Each row was made from one small tree. The marks that hang from a mark follow it in brackets, in the order of their numbers. Every link used is in the known rows. Write each row's tree.
In the rows, zero is written as 128.
Known rows:
J478(J500(J35 J950(J561))): [167 112 120  91 130 113 103  92 110 113 120 101 143 107  97  71 137 147
 167  62 113 104 112 158 129]
J891(J37 J500 J525): [117  76 130 113 123  78 113 121  93 140 116 105 140 112 120  57 131  63
 150 145  97  84 130 139  91]
J880(J478(J500)): [122  94 124  95 123 144 116  99 111 121 130  98 151 104 106  86 129 101
 192 110 110 115 132 172 143]
J891(J37 J500(J950(J561))): [157  95 130 127 123  67 104 110 115 134 143 111 139  99 104  60 136 168
 125  51  90  82 143 118 119]
J880(J478(J500(J35(J454)))): [122  98 129  86 129 159 111  99 116 121 114  98 133 109 113  87 133  96
 195 113 114 104 108 191 112]
J478(J500(J35(J454 J525(J891)))): [127  90 112  88 127 127 111 101 112 111 101 109 107 115 120  75 150 113
 196 154 110  97 118 219  34]
J950(J561): [154  95 114 114 124  95 113  85 106 119 114  92 152  90  98  81 126 128
 147 122 104  98 134 173 115]
J525(J891(J37 J500(J35))): [130  81 125 126 130  52 111 119 112 139 116 124 133 131 128  57 145  54
 155 129 101  77 103 127 106]
J950(J500): [148  86 118 111 126  93 113  82 105 117 112  84 145  82 130  83 126  99
 152 145 121 102 132 183 122]
J35(J454 J500(J478 J950) J525): [117  87 100 116 122 111 109 113 116 130 123  84 110  91 107 103 146 195
 170 176  91  67 163 173  79]
J478(J500(J950(J561))): [163 104 119  98 124 117 107  89 109 110 134  98 146  92  94  74 135 178
 165  68 105 109 146 164 128]
J950(J500(J35(J454)) J561): [158 107 117 100 131 105 103  76 111 112  97  88 131  83 127  81 128 122
 131 113 114  90 110 200  68]
J880(J478): [121  94 122 111 123 116 119  97 109 133 120  95 149  95 105  97 128 101
 173 100 108 100 131 172 138]
J891(J525): [122  86 117  98 124 100 118  99  86 129  97  89 145  97 110  80 129  75
 170 155 110  97 132 183  95]
J500(J478): [123  89 108 120 126 108 116  90 107 128 121  86 140  97 108  93 129 102
 174 231 106 100 139 160 140]
J478(J500(J35)): [151  89 122  94 130 123 111  96 108 117 110  94 147 118 112  70 132  68
 192 158 125 107  99 167 143]
J500(J35): [150  89 122 110 132  96 114  95 107 129 100  91 146 109 112  81 131  69
 174 148 122  93 101 165 138]
J37(J891(J500(J35 J950) J525)): [128  93 136 104 134  81  99 127  84 144 107  96 132 110 116  59 139  59
 154  82 107  78 106 104 102]
J891(J500(J478 J950) J525): [102  97 115 112 126  92 120 119  96 141 128  86 127 100  94  80 139 127
 156 165  93  85 149 104 117]
J525(J891(J37 J500(J478))): [104  82 111 137 123  64 114 114 112 139 139 120 127 118 125  71 143  89
 155 209  85  85 141 121 109]
J478(J500): [146  80 121 100 124 127 114  93 106 114 123  91 150 104 109  73 129 100
 190 165 116 113 133 173 142]
J525(J891(J37)): [130  76 117 121 123  67 108 100 102 129 118 125 137 109 136  73 141  86
 166 135  99  94 137 189  93]
J500(J35(J525) J478 J950(J561)): [138 128 104 106 132 103 105  95 114 125 115  98 114  98  94  94 140 172
 151 124  99  89 120 170  78]

Which tree is each row?
[117  98 110 106 131 130 111  95 117 126 104  88 105 102 112  95 137 120
 178 231 105  86 118 204  60] -> J500(J35(J454 J525) J478)
[124  84 133 110 123  73 109 125  95 143 126 107 133 105 116  61 140 114
 147  83  95  82 142 129  98] -> J891(J37 J500(J950) J525)
[125 103 126  90 130 140 112 102 112 123 116 101 148 117 108  85 131  71
 195 104 118 109  98 165 146] -> J880(J478(J500(J35)))
[143 122 108 111 133  95 105  89 110 127 118  96 132  99  98  92 136 149
 151 127 102  92 117 145 128] -> J500(J35 J478 J950(J561))
[139 120 102 108 134  95 105  77 107 117 107  91 136  93 123  90 125  98
 134 178 110  98 106 165 105] -> J950(J500(J35 J478) J561)
[158  98 126  93 131 118 108  99 110 120 119  96 140 112 108  73 140 120
 190  97 121 104 112 158 150] -> J478(J500(J35 J950))
[147  79 136 128 128  83 101 117 102 137 139  91 138  94 111  63 136 116
 153  90 104  84 140 101 142] -> J37(J891(J500(J950)))
[ 92  84 118 117 128  99 105 120  82 141 121  89 133 103 117  69 128  43
 156 224  94  89 131 110 100] -> J37(J891(J500(J478) J525))
[129  98 126 127 136  90  98 119 105 143 133  93 126 108 114  72 138  87
 157 157 103  81 111  85 148] -> J37(J891(J500(J35 J478 J950)))
[131 100 117 110 132 118 108  94 115 131 116  88 115  96 112  97 142 147
 174 172 106  86 127 171 114] -> J500(J35(J454) J478 J950)
[117  76 130 113 127  90 106 121  80 137 112  90 142 102 116  58 128  40
 153 149 102  86 127 123  95] -> J37(J891(J500 J525))
[134  72 109 113 120 107 113 110 112 124 105  83 127  96 110  89 137 145
 170 163 103  69 147 192  69] -> J35(J454 J500 J525)
[122  84 133 111 127  84 102 124  83 141 122  93 134  95 112  61 137  90
 152  87  99  83 139 112 101] -> J37(J891(J500(J950) J525))
[134  99 118 108 128  65 102 111 109 132 110 132 109 115 133  76 155 127
 167  65 102  84 118 198  52] -> J500(J35(J525(J891(J37))) J950)
[134 106 114 113 134 100 110  96 111 133 119  92 130 104 107  94 139 122
 173 162 111  92 118 145 147] -> J500(J35 J478 J950)
[134  97  99 120 123  98 106 100 111 127 126  87 132  87  99  99 140 202
 146 145  85  69 162 149 105] -> J35(J454 J500(J478 J950(J561)))
[134  87 118 121 130  63 123 113 111 134 110 104 135 123 108  66 145  67
 162 137 111  79 104 112 123] -> J525(J891(J500(J35)))
[118  80 135 104 128  94 107 121  99 141 100 104 122 118 127  57 136  59
 152 149 100  73 107 155  60] -> J891(J37 J500(J35(J454)) J525)
[129  92 114 109 128  71 105 108 107 130 100 130 117 122 136  72 146  76
 169 127 104  87 106 207  46] -> J500(J35(J525(J891(J37))))
[121 103 106 109 132 112 113  98 112 128 106  91 118 109 108  93 134  94
 177 220 110  93 108 179  93] -> J500(J35(J525) J478)
[139 116 111 108 132 114 104  87 114 125 117  93 117  91 102  94 139 175
 151 138  97  86 128 171  93] -> J500(J35(J454) J478 J950(J561))
[103  99  99 108 130 109 114  97 113 125 100 105  96 108 119  95 150 116
 179 222  98  84 123 209  31] -> J500(J35(J454 J525(J891)) J478)
[129  90 115 121 122  69 122 119 115 131 130 105 113 101  97  73 155 169
 158  79  96  79 151 134  79] -> J35(J525(J891(J500(J950))))
